Known rows, with every step that occurs
rebif > fadofis: [-0.245  0.638  1.838 -0.093 -0.478 -0.541  1.088 -0.066  1.582 -0.910
  1.924 -1.102 -0.944 -0.117  0.332 -0.003  0.248  0.235  1.027 -0.210]
vofefaf > tomub > rebif > fadofis > rapa > revet: [-1.981  0.044  2.226  0.449  1.829  0.653 -0.452  2.279 -1.095 -3.957
  1.273 -4.655 -0.394 -0.071 -1.248  0.661  0.838 -0.470 -0.563 -0.732]
tomub > rebif: [-0.814  0.614  0.599  0.426  2.002  1.707  0.063  1.306 -0.011  0.524
 -0.337 -0.587 -1.079 -0.304  0.188 -0.504  0.957 -0.224 -1.119 -0.236]
rebif > revet > vofefaf > fadofis > rapa > tomub: [-0.292  1.218  1.580  1.529  1.136  2.000 -0.545 -1.200 -2.156 -4.865
  0.478 -2.835 -0.981 -0.279  0.210 -0.687 -0.510 -0.923 -0.565 -0.522]
tomub > vepuzos > fadofis > rapa: [-1.061 -1.632  0.330  0.250  1.737  1.528  0.845  0.587 -2.027 -2.410
 -0.491 -4.431 -1.857  0.939 -0.975  0.407 -2.866  0.294 -0.601 -0.180]
tomub > vepuzos: [-0.599 -0.103  0.375  1.252 -1.029  0.751  0.198  0.310 -0.236  0.721
 -1.500 -0.837 -1.174  0.098  0.218 -0.237 -1.402 -0.269 -0.119  1.132]
revet > vofefaf: [ 0.730  1.512 -0.039 -0.050  1.103  2.612 -1.526  0.849  0.248 -0.056
 -1.506 -1.710 -0.531  0.193 -0.597 -1.086  0.405  0.781  0.739 -1.099]
rapa > tomub > rebif > fadofis: [-1.873  1.914  2.485  1.388  0.886  1.356  2.084 -0.585  1.290 -2.200
  1.781 -1.394 -1.085 -0.718  0.704 -0.505 -0.024 -0.850 -0.922  0.552]
vofefaf > tomub > vepuzos > fadofis > rapa > revet: [-2.024 -1.578  0.708  0.806  0.791  0.395 -0.979  1.440 -2.003 -4.255
 -1.066 -5.568 -1.143  0.544 -2.509  0.683 -2.264 -0.112 -0.885  0.655]
vofefaf > revet: [-0.841  0.022  2.363  1.175 -0.112  1.455 -1.687 -1.318  0.164 -0.367
  1.300  0.983  0.380 -0.864  0.986 -0.055  0.077  0.069 -0.786  1.078]
vepuzos > fadofis: [-0.736 -0.688  0.287 -0.245  0.957 -0.147  0.304 -0.468  0.710 -1.379
 -0.001 -1.857 -1.851  0.171 -1.321 -0.091 -1.544  0.667 -0.035  0.275]
fadofis > rapa > revet > vofefaf > tomub: [-0.499  0.918  0.112  0.103  1.056  1.759 -2.714  2.408 -1.492 -3.485
 -1.720 -4.763 -0.069  0.013 -1.943 -0.298  0.446  0.276  0.486 -1.219]
fadofis > vepuzos: [-0.146 -0.043 -0.753 -0.174  0.692  0.039 -0.706  0.487 -1.166  0.475
 -0.666 -1.003 -0.693 -1.726 -0.272  2.754 -0.239  0.746 -0.186  0.429]
revet > vofefaf > tomub > vepuzos: [-0.627  1.685  0.272  0.982 -0.869  1.675 -1.512  1.668  0.312 -0.204
 -3.458 -3.083 -2.733 -0.660 -0.556 -1.506 -0.611 -0.006  0.968  0.566]
rapa > revet > vepuzos: [-1.958 -0.448 -0.068  0.725 -0.080 -0.972 -1.712  0.593 -1.035 -2.056
  1.447 -1.949  0.264 -0.039 -0.232  2.798 -0.938  0.413 -2.322 -0.281]
rapa > tomub: [-0.902  0.950  0.203  1.601 -0.499  0.623  1.056 -1.815 -0.440 -2.194
  0.124  0.208  0.789 -0.354  0.247 -0.159 -1.483 -0.982 -1.140  0.943]
rebif > revet > vepuzos > fadofis > rapa > tomub: [-3.581 -0.367  0.564  1.685  1.679 -0.033  0.917 -0.900 -1.696 -5.315
  3.448 -3.835 -1.175  0.158 -0.295  2.557 -3.749 -0.391 -2.280 -0.881]
tomub > vepuzos > fadofis > rapa > revet: [-1.582 -2.004  0.972  1.012  1.360  1.413 -0.724  0.906 -2.482 -3.702
 -0.645 -4.725 -0.248  1.199 -2.198  0.892 -2.883  0.128 -0.978  0.127]
revet > vepuzos > fadofis > rapa > tomub: [-2.397 -0.586 -0.258  1.002  1.585  1.003  1.488 -1.374 -2.294 -5.565
  1.852 -4.002 -0.835  0.205 -0.276  2.088 -3.634 -0.061 -3.053 -0.310]
revet > vepuzos > fadofis > rapa: [-1.636 -1.537 -0.502 -0.746  2.321  0.462  0.361  0.534 -2.143 -3.785
  1.870 -4.769 -1.738  0.573 -0.435  2.517 -2.378  0.840 -2.183 -1.448]
rapa > revet > vepuzos > fadofis: [-2.639 -1.105  0.370  0.259  0.741 -0.987 -1.179  0.079 -0.302 -3.347
  1.237 -3.686 -1.490  0.120 -1.424  2.287 -2.269  0.974 -2.245 -0.038]

Rows
[ 1.495  1.016  1.640  0.102  0.116  1.729 -2.946 -0.304 -0.833 -2.879
 -2.293 -2.158 -1.316 -0.416 -0.836 -1.624  1.718  0.455 -0.003  0.484] => rapa > revet > vofefaf > fadofis
[-0.765 -0.269  0.813  1.081  2.308  3.923 -2.101  1.777 -1.902 -3.572
 -2.067 -6.057 -0.706  1.145 -2.565 -0.328 -2.289  0.926 -0.128 -0.915] => tomub > vepuzos > fadofis > rapa > revet > vofefaf
[-4.510  0.289  1.290  1.888  1.949 -0.451  0.118 -0.165  0.751 -3.119
  2.861 -2.948 -3.300 -0.497 -0.395  1.750 -2.740 -0.030 -2.622 -0.269] => rapa > tomub > rebif > revet > vepuzos > fadofis
[-2.233 -1.455  1.358  0.216  2.121  1.443 -0.892 -0.469 -2.097 -4.128
  2.852 -3.992 -1.413  0.088  0.214  2.491 -2.249  0.882 -2.719 -0.493] => vofefaf > revet > vepuzos > fadofis > rapa
[ 1.207 -0.005  0.175 -0.607 -0.084 -0.454 -1.329 -0.979 -1.399 -0.893
 -1.392 -1.063 -2.653 -2.398  0.330  2.032  1.064  0.366 -0.607  1.467] => vofefaf > fadofis > vepuzos
[-2.118  0.085  1.645  1.176 -0.301  0.464 -1.921 -0.908 -0.288 -1.149
  2.576 -0.375 -0.538 -1.186  1.802  2.379 -0.610  0.390 -2.842  0.557] => vofefaf > revet > vepuzos
[-1.037  0.690  0.424  1.318  0.176  2.471 -2.113  2.368 -1.831 -2.455
 -2.989 -5.298 -1.226  0.165 -1.506 -0.520 -0.990 -0.131  0.241 -0.062] => fadofis > rapa > revet > vofefaf > tomub > vepuzos
[-1.252  0.724  0.531  0.510  0.093  1.394 -1.223  1.052  0.966 -1.490
 -3.027 -4.591 -4.151 -0.332 -1.926 -1.452 -1.995  0.636  0.796  0.883] => revet > vofefaf > tomub > vepuzos > fadofis
[-0.660 -1.442  0.029 -0.644  2.518  1.018  0.651  0.298 -1.812 -2.989
  0.853 -3.737 -0.937  0.812 -1.231  0.665 -1.804  0.506 -0.671 -0.964] => vepuzos > fadofis > rapa
[-0.069  1.908 -0.130 -0.268 -0.024  1.001 -1.821  1.503  0.756 -0.951
 -2.059 -2.514 -1.817 -0.670 -0.904 -1.443  0.777  0.320  0.982 -0.445] => revet > vofefaf > tomub
[-0.965  2.499  1.120 -0.251  1.987  1.887 -1.300  2.226  0.947 -0.697
 -0.767 -4.411 -3.729 -2.547 -0.499  1.567  1.540  1.131  0.697 -0.383] => revet > vofefaf > tomub > rebif > fadofis > vepuzos
[-1.420  1.910  0.955  0.510  1.966  2.449 -2.669  2.709  0.073 -1.342
 -2.319 -3.480 -1.474 -0.852 -1.669 -1.379  1.554  0.026 -0.457 -0.500] => rapa > revet > vofefaf > tomub > rebif
[-1.977  0.584  2.322  1.972  2.054  0.917  0.072 -0.280 -1.468 -3.402
  1.790 -1.541 -1.862 -0.760  0.516 -0.144  0.239 -1.529 -1.526 -0.291] => vofefaf > fadofis > rapa > tomub > rebif > revet
[-1.338 -0.846  0.574  0.679  0.038  0.519  0.510 -0.191  0.405 -0.756
 -1.248 -2.461 -2.893  0.341 -1.064 -0.406 -2.684  0.371 -0.096  1.253] => tomub > vepuzos > fadofis
[-1.938 -1.166 -0.413  0.336  1.119  0.073 -1.191  1.249 -3.034 -3.579
  1.858 -3.562  0.911  0.539 -0.203  3.379 -1.123  0.360 -2.805 -1.315] => fadofis > rapa > revet > vepuzos
[-0.087 -0.342  1.256 -0.532  1.211  0.654  1.551  0.500 -0.908 -2.578
  2.532 -3.091 -0.142  0.719  0.245  0.949 -0.237  0.112  0.496 -1.342] => rebif > fadofis > rapa
[-2.053 -0.057  0.851  2.106 -0.291  0.888  1.229 -1.696  0.104 -2.521
 -1.068 -2.452 -2.220  0.095 -0.933 -0.473 -3.945 -0.464 -0.993  1.991] => rapa > tomub > vepuzos > fadofis
[-1.158  0.376  0.195  0.995 -1.866 -0.425 -0.276  0.975  0.210  0.079
 -2.288 -1.781 -2.385 -0.666 -0.155 -0.568 -0.935 -0.594  0.320  1.522] => vofefaf > tomub > vepuzos
[-3.580  0.026  1.889  2.092  3.270  1.362  0.634  0.453 -0.679 -3.308
  2.515 -2.964 -1.610  0.080 -0.681  0.264 -1.982 -0.738 -1.319 -0.917] => vepuzos > fadofis > rapa > tomub > rebif > revet
[-2.598 -0.743  1.897  0.767  0.778  0.208 -1.454 -1.340  0.474 -2.477
  2.433 -2.097 -2.346 -0.641  0.206  1.970 -2.016  0.968 -2.415  0.925] => vofefaf > revet > vepuzos > fadofis
[-1.179 -1.895  0.602  0.162  2.154  0.773 -0.788  0.708 -2.225 -4.263
  0.682 -4.278  0.787  1.245 -2.380  1.084 -1.718  0.443 -0.874 -0.713] => vepuzos > fadofis > rapa > revet
[-0.801  0.158 -0.224  1.191  0.967  1.533  1.617 -1.109 -2.758 -3.727
  0.813 -1.671  1.428  0.334  0.240  0.643 -1.942 -0.931 -1.644 -0.242] => fadofis > rapa > tomub
[-0.733 -0.751  1.786  0.338  1.165  0.620 -0.087  0.933 -1.448 -3.812
  2.143 -3.627  1.436  0.977 -1.006  1.299 -0.271  0.029 -0.174 -0.989] => rebif > fadofis > rapa > revet
[ 0.177  0.456  0.305  0.213  2.282  3.529 -2.452  1.815 -2.265 -2.853
 -0.994 -4.079  1.322  0.934 -1.637 -0.205 -0.023  0.654 -0.115 -1.873] => fadofis > rapa > revet > vofefaf
